Each row was made from one small tree. The marks that hang from a mark follow it in brackets, in the order of their numbers. Every link used is in the known rows. Write each row's tree.
In the rows, 128 means zero.
Known rows:
J_470{J_529 J_971{J_308{J_483} J_396{J_795}}}: [ 95  74 135 124  94 155 124 147 109 204 208 122 131 150 126 106 114 146
 121  89]
J_971{J_396{J_483 J_795} J_470{J_529}}: [131  97 137  97  81 184 125 143 102 168 214 134 135 127 138 125 106 134
 137  62]
J_971{J_308}: [112 135 128 131 124 140 139 141 111 154 139 137 132 135 138 128 133 121
 125 131]
J_396{J_483{J_308} J_795{J_50}}: [144 137  93 182 108 206 153 113 162 179 197 176 140  97 138 122 101 128
  72  94]
J_483{J_308 J_396}: [115 143 108 160 174 161 128 147 132 160 148 119 113 134 172 137  80 104
 129 145]
J_308{J_483{J_396}}: [111 120 109 135 161 128 122 139 134 177 140 138 117 132 141 118  76 116
 123 129]
J_470{J_971{J_308 J_396{J_795{J_50}}}}: [ 90  91 108 153  96 155 148 115 123 181 160 101 143 142 133 132 147 149
 112  85]
J_971{J_308{J_483} J_396{J_795{J_50}} J_470{J_529}}: [112 102 114 104 105 187 161 141  92 227 187 141 148 143 134 110 101 130
 126  66]
J_396{J_483}: [122 119 123 141 113 144 124 129 141 145 161 155 135 114 120 125 111 130
 106 110]
J_50{J_795{J_396{J_483}}}: [135  88  80 155 122 137 132 130 125 129 162 118 150  99 160 127  67 115
 113 115]
J_739{J_971{J_308{J_483} J_396 J_470{J_529}}}: [ 76  88 123  71 141 160 138 150  84 233 187 117 124 145 114 119 106 140
 149  79]
J_739{J_971{J_308{J_483} J_396{J_795} J_470{J_529}}}: [105  93 120  70 112 178 142 137  87 233 221 132 118 132 121 113 119 146
 140  64]
J_971{J_396 J_470}: [112 121 126  94 134 131 126 142 116 157 127 100 128 149 136 141 116 111
 161  82]
J_529{J_470{J_971}}: [107 103 124 132 144  91  97 110 128 137 152 115 117 129 128 137 130 156
 155 123]
J_396{J_483{J_308}}: [125 138 113 164 135 174 126 142 157 168 179 162 130 113 135 127  87 111
  97 113]
J_971{J_396{J_483{J_308}}}: [113 111 115 161 139 174 130 149 152 186 162 135 131 133 149 133  72 102
 109  92]
J_795{J_50 J_396}: [101  97  90 159 127 149 154 109 123 141 101  93 158 116 148 137 105 132
 132 135]
J_971{J_308 J_396{J_483 J_795} J_470{J_529}}: [116 104 139 100  78 195 136 155  85 194 224 144 140 133 148 124 110 126
 132  65]
J_795{J_50 J_396{J_483{J_308}}}: [ 99 109  74 196 134 195 152 123 151 180 151 129 159 101 156 135  63 115
 100 121]
J_308{J_483}: [127 124 118 126 139 125 125 132 148 168 139 154 127 127 112 111 101 121
 114 116]
J_483{J_308 J_396{J_795{J_50}}}: [134 141  88 178 147 192 155 118 137 171 165 132 123 118 173 131  94 122
 104 126]
J_470{J_529 J_971{J_308}}: [ 80  98 145 130 106 139 118 148  93 146 181 109 136 145 122 123 142 156
 133 136]

Which tree is each row?
[107  88 125 131 116 124 116 118 108 183 178 110 116 142 159 137 133 144
 153  91]	J_529{J_470{J_971{J_308 J_396{J_795}}}}
[109  82 129 159  93 193 114 144 137 179 239 121 128 131 139 122  95 144
 107  83]	J_470{J_529 J_971{J_396{J_483{J_308} J_795}}}
[108 117  94 177 132 181 129 140 149 171 167 130 141 104 162 135  64 103
 114 124]	J_795{J_396{J_483{J_308}}}
[115  82 125  82  90 186 129 123  98 185 233 124 122 113 119 130 124 161
 136  57]	J_739{J_971{J_396{J_483 J_795} J_470{J_529}}}
[101  74 110 177  94 207 135 127 139 190 223 120 146 127 134 123  94 155
  93  78]	J_470{J_529 J_971{J_396{J_483{J_308} J_795{J_50}}}}
[ 94 106 144  88 121 159 137 167  70 176 157 102 139 161 148 133 114 118
 164  97]	J_971{J_308 J_396 J_470{J_529}}
[106 134 143  90 116 161 133 159  75 157 174 130 136 141 136 127 129 129
 152 118]	J_971{J_308 J_470{J_529}}
[130 117  88 152 136 159 148 109 140 186 159 150 128 116 143 113  91 134
 100 110]	J_308{J_483{J_396{J_795{J_50}}}}
[ 72  73 122 143 128 121 107 132 118 198 177 122 131 141 144 139 103 140
 140  89]	J_529{J_470{J_971{J_308 J_396{J_483}}}}
[ 82  61 121 156  69 188 143 128 106 193 214 122 156 133 128 122 123 166
  98  80]	J_470{J_529 J_971{J_308 J_396{J_483 J_795{J_50}}}}
[108 117 114  81 113 165 145 122  96 201 188 114 112 126 134 139 153 137
 146  66]	J_739{J_971{J_308 J_396{J_795} J_470}}
[143 148 106 160 145 180 132 136 135 162 181 134 107 121 179 131  95 109
 118 129]	J_483{J_308 J_396{J_795}}
[ 98  95 119 133 105 138 123 136 139 211 187 128 124 143 124 114 120 130
 113  77]	J_470{J_971{J_308{J_483} J_396{J_795}}}
[138 107  70 180 144 166 134 142 141 152 180 125 144  98 175 129  44  97
 103 118]	J_50{J_795{J_396{J_483{J_308}}}}
[107 111 128 121 131 194 124 169 116 190 200 128 136 139 146 132  69 110
 137  80]	J_971{J_396{J_483{J_308}} J_470{J_529}}
[131 122  97 154 124 163 151 106 120 149 147 124 130 117 159 130 117 140
 114 123]	J_483{J_396{J_795{J_50}}}
[ 98  77 144 126  83 157 127 143  90 165 198  96 132 150 142 124 140 152
 136 102]	J_470{J_529 J_971{J_308 J_396{J_795}}}
[ 73 111 111  83 159 162 131 150  77 222 206 128 113 131 130 120  95 145
 147 114]	J_739{J_971{J_308{J_483{J_396}} J_470{J_529}}}
[ 94  85 132  70 133 152 130 134  82 167 168  82 122 139 119 137 127 155
 168  87]	J_739{J_971{J_396 J_470{J_529}}}
[ 97 127 128  97 131 143 137 155  99 183 136 109 133 154 145 141 121 104
 158  85]	J_971{J_308 J_396 J_470}
[ 95  89  85 172 112 164 148 111 134 157 134 120 165 101 141 135  87 134
 109 119]	J_795{J_50 J_396{J_483}}
[ 95  74 126 128 148  91 101 118 123 157 135  87 119 148 141 143 115 146
 166 102]	J_529{J_470{J_971{J_396}}}
[ 91  99  85 158 147 136 128 104 123 222 192 145 121 124 153 121  96 153
 122 110]	J_529{J_470{J_971{J_308{J_483{J_396{J_795{J_50}}}}}}}
[107  62 139 136  72 163 110 132 121 157 221 115 135 131 124 121 120 162
 117  80]	J_470{J_529 J_971{J_396{J_483 J_795}}}
[ 90  68 141 138  68 175 121 145 103 182 230 123 139 136 135 121 123 154
 113  84]	J_470{J_529 J_971{J_308 J_396{J_483 J_795}}}
[122  81 125 127 120 111 105 105 125 157 168 100 113 135 148 137 128 151
 157  88]	J_529{J_470{J_971{J_396{J_795}}}}
